Each row was made from one small tree. The marks that hang from a mark follow it in brackets, in the order of their numbers. Every link used is in the known rows. Write each row's tree.
Known rows
J241{J96 J479}: [  5  -9 -15   6  19  -3   5  16  -1  14 -35  15 -48  14  16  14 -12 -15
  -5  -9  -7]
J975{J241{J96{J642} J479 J617}}: [  9 -15 -24  13  29  13   8   3 -12   4 -45  22 -70  24  28   6  -2   2
   3 -34  -6]
J479{J642{J241 J617}}: [ -2 -16 -21  -1   9 -34  16  17  12   9  -9   5 -47  17  33   4   1  25
 -19 -28 -12]
J96{J642{J241 J617}}: [  5 -17 -29   2  12 -24  19   2   9   7 -33   4 -27   8  35   1  -4  24
 -14 -32  -9]
J617{J100{J241} J642{J96}}: [  3  -7 -21  -3  11 -14  12   9  16   4 -45  10 -27  42  32  18  -9  -7
 -14 -10 -21]
J975{J241{J617{J100}}}: [  9  -7 -21  -6  20  12  14  16   3   8 -34   9 -38  41  32   4   0  10
   3 -34 -17]
J479{J642{J96 J617}}: [  0 -16 -24  -3   3 -40  12  13   8   4 -12   6 -22  16  30  10   6  14
 -18 -12 -16]
J100{J617 J642{J241}}: [  8 -15 -10  -4  10 -14   9  -2  20   6 -27   5 -72  30  29   3 -14  -2
 -22 -13 -13]
J617{J100 J642{J96 J241{J479}}}: [  2  -5 -21   5  11 -15  19   2  15  10 -23  17 -37  20  23  13  -4  -4
 -28 -35 -13]
J241{J479 J617{J642}}: [ -1 -12 -12   5  11  -8  12  19  -1  10 -18  15 -72  30   7   9  -5  -1
 -13 -23 -14]
J100{J241 J642{J96 J617}}: [  8 -20 -22   0  12 -29   0  -7   6  -1 -37   2 -48  26  43   6 -10   1
 -11  -5 -15]
J100{J642{J96 J241}}: [ 11 -13 -17  -6  14 -30  11   0  12   3 -28   5 -25  15  30   1 -11   1
 -23 -18  -7]
J975{J241{J96 J479{J642{J617}}}}: [  1 -18 -22  10  21 -12  -2  13  -8   6 -21  21 -82  28  36  11   3   7
  -7 -17 -11]
J100{J241{J96 J617}}: [  9 -11 -19  -1  26   1   7  27   2  11 -38   8 -56  28  31  13 -11   1
   5 -25 -11]
J975{J241}: [ 12 -12 -19  -6  18  -5   4   6   0   4 -29   4 -25  41  28   5  -9   2
   1  -4 -11]
J617{J100 J642{J96 J241}}: [  6  -5 -25  -7  10 -25  20  17  20   8 -29  14 -10  25  29  13  -5   4
 -27 -31 -15]
J100{J241{J96 J617} J642}: [  8 -15 -13  -2  27  -5   1  21   2   5 -54  12 -83  30  34   7 -17  -3
  -1 -17 -12]
J241{J479}: [  2  -9 -11   6  11  -5   9   0   4  11 -25   5 -44  19  12   8 -10 -10
  -7  -4 -10]
J16{J642{J617}}: [  0 -14 -22  -5  14 -23   7  22   1   5 -24   4  11  18  23   0  -8   4
  -9  -1 -16]
J16{J642{J241}}: [  4  -8 -18  -6  22 -16  14  14  10   8 -25   2  11  14  20  -2 -14   0
 -15 -12  -9]
J100{J241}: [  4 -11 -15  -1  16  -7   7   3  10   7 -38  -2 -37  32  28  11 -14  -3
   1   1 -14]

Which tree is each row?
[ 11 -12 -20  -6   0 -24  10  11  14   4 -14  11 -31  40  22  17  -4 -11
 -26  -3 -19]
J100{J617{J642{J96}}}
[  9 -12 -31  -4  18 -33  14  10   7   5 -12   2  28   4  34   0  -2  10
 -21 -22 -11]
J16{J642{J96 J241 J617}}
[ -7 -18 -18  16  18 -15   1  11   2   9 -28  15 -98  20  35  16  -4   1
  -7 -13 -14]
J100{J241{J96 J479{J642{J617}}}}
[  4 -12 -15  11  25   3   1   4   2  12 -42   9 -67  23  27  18 -16 -17
   1  -7  -9]
J100{J241{J96 J479}}
[  6 -13 -29  -6  12 -31   9  15   1   3 -19   4  34  11  26   3  -3   1
 -16  -4 -16]
J16{J642{J96 J617}}
[ -3 -10 -14   6   8 -22  12  -5   8   7  -9   9 -43  11  15  12   2  -8
 -17  -6 -13]
J241{J479{J642{J96}}}
[  1  -8 -19  -2  20  -6   6  33  11   9 -59  19 -55  43  31  22 -17  -9
  -8 -10 -18]
J617{J100{J241{J96}} J642}
[ -2  -4 -18  -2  23  -9  24  39  15  17 -33  17 -58  14  29  11   1  17
 -13 -52 -13]
J479{J642{J241{J96 J617{J100}}}}
[  3  -8 -29  -5  12 -21  14  15   8   5 -35   7  31  11  30   5   0   2
 -15 -12 -21]
J16{J642{J96 J617{J100}}}
[  4 -12 -17   7  16 -13   6 -14  -1   1  -7  12 -50  27  28   9   5  -4
 -10  -9 -12]
J975{J241{J479{J642{J96}}}}
[  8 -17 -11   1  18  -4  -5   6  13   4 -52  11 -90  43  38  14 -20 -19
  -8   4 -15]
J100{J241{J96} J617 J642}
[-10  -7 -11  13  21   2   8  11  13  12 -51  18 -91  25  29  20  -8 -12
  -4 -13 -17]
J617{J100{J241{J96 J479{J642}}}}
[ -5 -11 -11   8  16 -13   6  20   4  11 -29  18 -68  14  14  15  -7  -9
 -11  -8 -10]
J241{J96 J479{J642}}
[ -4 -10 -23  12  28   4   3  16   1  10 -52  15 -44  17  35  11 -10 -12
  -4 -11 -18]
J16{J642{J617{J100{J241{J96 J479}}}}}
[  3  -2 -22   6  25   2  25   3  10  11 -18  11  -7   1  22   2   2  -3
 -17 -46 -13]
J16{J642{J96 J241{J479 J617{J100}}}}
[ 16 -12 -23  -5  28   3   6  29  -8   8 -31  15 -41  35  31   8  -5   6
   4 -31  -8]
J975{J241{J96 J617}}
[  9  -7 -25  -7  23 -17  21  14   7   7  -9   4  22   5  24  -1  -2   6
 -16 -36 -10]
J16{J642{J96 J241{J617}}}
